Each row comes from the steps of one path. Every step used is in the known rows, and no mark comes twice. Write the path behind each row, first mark first.
Known rows
rafe moko donutus: [ 4.81 -0.17 -0.96  1.40  4.58  1.54  2.68 -0.70  2.73 -0.75 -3.33  0.95
  0.20 -0.43  0.09 -2.53  1.18 -1.15  1.23  1.48  1.38 -0.14 -1.81]
rupiru favo susin: [ 3.07 -0.42  0.15  1.58 -1.42  0.63  0.31  0.44 -2.55  1.02 -0.45 -0.06
  1.21 -1.68 -1.40  0.52 -1.38  1.06 -1.15  0.92 -1.30  0.96  0.67]
darul moko rupiru favo: [-2.12 -2.87 -0.01 -1.88  1.95 -1.09 -1.34  1.42 -2.04  0.75 -0.40  1.56
 -2.10 -0.17 -2.89  1.64 -0.47  1.68 -0.32  1.67  1.52  1.58  2.61]
darul moko rafe: [-1.47 -3.81 -0.58 -0.48  4.19 -0.49 -1.98  1.91 -0.99 -0.46  0.19  3.26
 -0.04  1.38 -5.02  2.12  1.27  3.51  1.36  2.27  2.35  0.83  2.20]
vope susin favo darul: [ 0.99  1.39  1.23  3.80  1.37 -0.48  0.28 -1.74 -1.78  3.32  0.43 -0.73
  1.37 -2.81 -0.62 -1.08  0.38 -4.00  2.48  3.20 -1.68 -1.69  1.44]
penim donutus: [ 5.04 -0.17  2.12 -1.85  3.21  1.95  0.88 -0.43 -0.52 -1.27 -4.24  1.99
  1.59 -1.12 -1.62 -2.27  2.88 -0.47  3.29  1.32 -1.45  0.11  1.99]
vope susin favo darul moko rupiru: [-1.61  0.00  0.84  2.26  1.16 -1.28 -0.42 -0.98 -1.81  3.69  0.24 -0.24
 -0.70 -1.65 -0.86 -0.29  0.72 -3.27  1.63  3.49 -1.17 -1.46  2.51]
vope susin favo rupiru moko donutus: [ 3.30  0.69  0.44  3.20  0.97 -0.41  2.97 -1.42 -0.91  4.27 -0.13 -0.78
  2.59 -0.76  2.82 -1.79 -2.81 -5.03  1.00  3.74  0.93 -0.44  1.32]
rupiru favo darul moko: [ 0.59  0.28 -1.61  1.08  0.14 -2.60 -2.89  0.65 -0.40 -0.48  1.54 -0.20
 -2.12 -3.73 -3.03  0.92 -1.45  0.04 -2.19 -1.23 -2.39 -0.55  0.83]
suvetus penim: [ 2.36 -0.74  0.05 -2.14  6.07  3.33  0.06 -0.62 -3.06  1.66 -2.13  4.11
  1.64  0.02 -3.76  3.22  1.95  0.57  3.01  2.17  1.61  0.17  0.14]
suvetus penim donutus moko rupiru favo susin vope: [ 2.37 -0.37 -0.44 -4.35  3.36  3.45  0.72  0.95 -3.08  2.83 -3.62  2.91
  0.60  0.92 -3.21  3.62  0.62  0.12  1.21  1.41  0.04  0.95  2.14]
vope susin favo: [ 1.44  0.20  2.54  3.25  2.45  0.55  1.94 -2.39 -2.75  2.80  0.26 -0.62
  2.44 -1.61  0.37 -0.47 -0.34 -3.10  3.82  5.09  0.22 -0.36  1.55]
darul moko: [-0.12 -3.76 -0.68 -1.78  2.10  0.00 -0.51  0.71  0.62 -1.31 -1.05  1.08
 -1.05 -0.31 -4.82  1.79  1.43  3.30  1.15  2.28  1.70 -0.07  1.20]
suvetus penim donutus moko: [ 3.35 -0.30  0.07 -4.67  5.55  3.64  0.59  0.04 -1.11 -0.42 -3.49  4.17
  0.42  0.13 -3.41  3.05  1.92 -0.73  2.72  1.96  0.42  0.06  0.71]
rupiru moko donutus: [ 5.26 -1.68 -0.21  0.47  2.12  3.37 -0.09  1.72  1.50  0.82 -0.84  2.50
  2.12 -2.77  1.13 -1.38 -2.78 -1.50  1.20  1.20  2.26  0.22 -0.70]
favo rupiru: [ 3.27 -0.26 -1.21  0.30  1.15 -1.42  2.46  1.51 -1.42  2.52 -3.43 -0.31
  2.62  1.90 -3.70 -1.81  1.17 -0.17 -0.36 -0.57  1.76  0.78  2.14]
vope susin: [ 2.01 -0.05  2.95  2.73  3.54  1.38  0.98 -0.39 -1.34  1.68 -2.27  1.40
  2.93 -1.46  0.90 -1.68 -0.49 -0.16  3.71  3.92  1.11  1.60 -0.18]
vope susin favo rupiru moko donutus penim suvetus: [ 2.13  1.24 -0.85  4.07  0.84 -0.57  2.70  0.63  0.03  4.08 -1.13 -0.59
  3.87 -0.47  3.23  0.45 -3.04 -4.16  1.42  4.80  1.27 -1.34 -0.03]
darul favo rupiru moko: [ 3.40 -1.44 -0.81  3.27 -0.80 -1.56 -0.55  1.27 -0.07  1.69 -0.36  1.26
  2.27 -1.18 -2.57  0.07 -2.55 -0.74 -1.82 -0.90 -0.93 -0.53  4.00]
donutus penim suvetus: [ 0.40  0.19 -1.22  1.96  2.33  1.48  0.01  4.14 -0.04  0.06 -3.19  1.77
  5.03 -0.77 -2.41  3.73  0.94  1.92  3.14  2.49  1.83 -0.81 -1.24]
rafe moko donutus penim: [ 3.31  1.44 -2.04  2.10  4.16  1.94  2.33  0.58  3.05 -1.35 -3.02  2.22
  2.06 -0.33  0.93  0.05  0.64 -1.72  0.33  0.93  1.62 -0.21 -2.29]
rafe moko: [ 3.76 -0.54  0.03  1.37  4.50 -0.47  2.35  0.03  2.48 -1.24 -2.92  0.23
 -0.71 -0.79 -2.80 -2.21  1.83  1.27  1.25  1.72  2.28  0.56 -0.19]
moko rupiru favo: [ 0.44  0.00  1.88  0.11  2.37  0.26 -0.51  1.51 -4.84  3.31 -0.91  1.76
  0.99 -0.67 -0.76 -0.86 -0.96 -1.36  1.05  0.51  0.85  2.52  2.73]
darul favo rupiru moko donutus penim suvetus: [ 2.98 -0.50 -2.69  4.09 -0.91 -0.63 -0.36  2.66  0.93  1.84 -1.60  1.91
  4.06 -0.98 -0.21  2.30 -3.20 -1.56 -1.56 -0.03 -1.08 -1.85  1.51]

Which path is each row?
[ 2.48 -0.33  0.80 -3.02 -0.40  1.46  0.95  2.31 -1.00  0.44 -3.70  1.41
 -0.12 -0.15 -1.40 -0.89  0.75 -1.00  0.09  0.39 -1.26  1.35  2.63]
penim donutus moko rupiru favo susin
[-1.09  0.37 -0.76 -0.61  0.05 -0.32 -1.58  4.13 -1.79  2.52 -0.43  0.45
 -0.49 -1.26 -3.69  0.39 -1.56 -1.96 -0.75 -1.43  0.55  1.77  1.94]
donutus moko rupiru favo darul
[ 3.73 -0.69 -1.55  1.52  1.88  3.30 -0.51  3.95  2.57  0.54 -1.66  2.96
  3.85 -2.74  1.86  1.31 -3.12 -0.69  1.38  2.02  2.57 -0.67 -2.19]
rupiru moko donutus penim suvetus
[ 1.87  0.50  0.70  1.24  4.34 -1.51  1.44  0.82 -0.04  0.59 -1.98  0.66
 -1.85 -0.68 -0.73 -2.59 -0.03 -0.43 -0.29  1.20  2.00  1.99  1.25]
rafe moko rupiru favo
[ 0.09  1.81 -2.92  1.69 -0.35 -0.82 -3.12  1.18 -0.01 -0.72  1.46  1.16
 -0.22 -3.31 -0.59  2.89 -2.23 -2.00 -2.91 -1.69 -2.90 -1.14 -0.51]
rupiru favo darul moko donutus penim
[ 2.11  0.54  0.29 -4.66  5.14  2.82 -0.09  0.28 -2.94  0.95 -2.57  4.36
 -0.51  0.13 -1.83  2.87  0.43 -1.76  1.57  1.57 -0.06  1.08  1.48]
suvetus penim donutus moko rupiru favo
[ 2.05  1.08  0.47 -2.37  0.72  0.27 -0.99  2.56 -0.61  0.35 -2.82  1.44
 -0.92 -1.58 -2.02 -1.58  0.75 -2.79  0.24 -1.29 -2.33  0.78  2.78]
penim donutus moko rupiru favo darul
[ 1.22  0.36 -2.22  1.11  0.20 -1.08 -2.76  0.26 -0.26 -0.22  1.13  0.25
 -1.74 -3.41 -1.34  0.92 -1.85 -1.47 -2.03 -1.30 -3.10 -0.92 -0.41]
rupiru favo darul moko donutus
[ 2.28  0.04  1.43 -2.90  1.66  1.12  0.47  2.10 -1.21  0.09 -2.98  1.66
 -0.05 -0.62 -1.22 -1.08  0.18 -2.21  1.29  0.33 -0.58  1.73  2.72]
penim donutus moko rupiru favo
[ 0.54 -0.85  1.10  0.11 -0.16  0.69 -0.04  1.83 -4.54  4.01 -1.81  1.64
  0.81 -0.03 -0.96 -0.55 -0.08 -0.10 -0.36  0.64  0.04  2.11  2.58]
moko rupiru favo susin
[-0.48  0.23 -1.50  1.86  1.37 -2.85 -3.96  1.49 -1.50  0.02  2.34  1.27
 -1.58 -2.53 -3.18  1.19 -1.64  0.22 -1.96 -1.09 -2.22 -0.03  1.46]
rupiru favo darul moko rafe
[ 1.52  0.63 -0.91  1.84 -0.11 -0.56 -0.42 -1.14 -2.24  2.53  1.38 -1.61
  0.38 -2.83 -5.20  0.04  2.42 -4.04  1.27  0.37 -2.25 -3.54  3.10]
susin favo darul
[-1.87 -3.28 -0.61 -1.72 -0.13 -0.70 -0.83  1.63 -1.73  1.27 -1.03  1.20
 -2.30  0.33 -2.89  1.79  0.19  2.69 -1.46  1.89  0.86  1.04  2.50]
darul moko rupiru favo susin
[ 3.26  0.85 -2.46  2.28  4.32  1.26  2.35  1.53  3.74 -1.14 -4.35  1.37
  1.80 -0.21  0.67  0.16  0.90 -0.27  1.47  2.23  1.59 -0.97 -3.36]
rafe moko donutus penim suvetus
[ 5.26 -0.58 -2.14  0.32  0.52 -0.06  1.99  2.39  1.16  2.66 -2.64  0.81
  2.40  0.52 -0.16 -2.41 -2.20 -1.91 -1.71 -0.69  2.51  0.44  0.82]
favo rupiru moko donutus
[ 3.79 -0.04 -1.19  1.08  1.70  3.86 -0.60  3.05  1.88  0.26 -0.31  3.75
  3.95 -2.57  2.05  1.09 -3.22 -2.05  0.13  0.79  2.33 -0.09 -1.04]
rupiru moko donutus penim
[ 2.58  0.55  0.98  3.10  0.96 -1.53  2.64 -0.87 -1.15  3.92  0.22 -1.18
  2.11 -0.88  0.90 -1.51 -2.44 -3.69  1.19  4.02  1.51 -0.25  2.44]
vope susin favo rupiru moko
[ 2.08  1.09 -1.55  1.18  2.10  4.58  0.54  1.08 -0.90  0.56 -1.99  3.73
  5.57 -0.29  1.29  2.38  0.10 -2.82  1.47  0.24  0.39 -0.41 -1.73]
moko donutus penim
[ 3.16 -1.12 -0.14  1.86 -0.96  1.02  0.70  0.83 -2.99  2.61 -0.62 -1.55
  2.82 -1.45 -2.90  1.01 -1.88  2.19 -0.18  0.58 -0.28  1.20  1.70]
rupiru favo susin vope
[ 1.71 -0.43  0.62  0.53  4.96 -0.50  2.06  1.36  0.73  0.96 -3.82  1.36
 -1.13  0.37 -2.17 -3.01  2.42  0.42  1.18  1.43  2.85  1.44  1.31]
rafe moko rupiru
[ 2.43 -0.97  0.72 -2.71 -0.16  1.71  1.10  2.73 -1.37  1.69 -4.00  0.16
  0.91  0.15 -2.49 -0.35  0.33 -0.21  0.87  0.24 -0.59  1.47  3.46]
penim donutus moko rupiru favo susin vope
[ 1.52  1.35 -0.44  1.73  3.50 -2.36  0.18  1.30  0.62  1.06 -1.90  0.49
 -2.49 -1.61 -1.25 -3.14  0.47 -1.15 -1.23 -0.36  0.30  0.99  1.21]
rafe moko rupiru favo darul
[ 2.05 -0.65 -0.29  1.49  2.57 -0.95  2.29  1.51 -0.21  2.54 -2.93 -0.70
 -0.67  0.12 -1.86 -1.97  0.20  1.47 -0.47  1.08  1.99  1.87  1.81]
rafe moko rupiru favo susin vope
[-1.25 -1.40 -2.12  0.91  2.31 -1.74 -3.93  2.68  0.31  0.32  0.08  2.45
 -1.44 -1.06 -6.06  0.63  2.58  1.54 -0.55 -1.03 -1.26 -1.27  1.64]
favo darul moko rafe
[-0.24  1.16  0.59  0.76  1.45 -0.73 -2.21  2.06 -4.01  3.78 -0.70  1.50
 -0.29 -1.92 -1.70 -1.43 -0.20 -2.14 -0.31 -1.38 -1.17  1.16  2.64]
moko rupiru favo darul
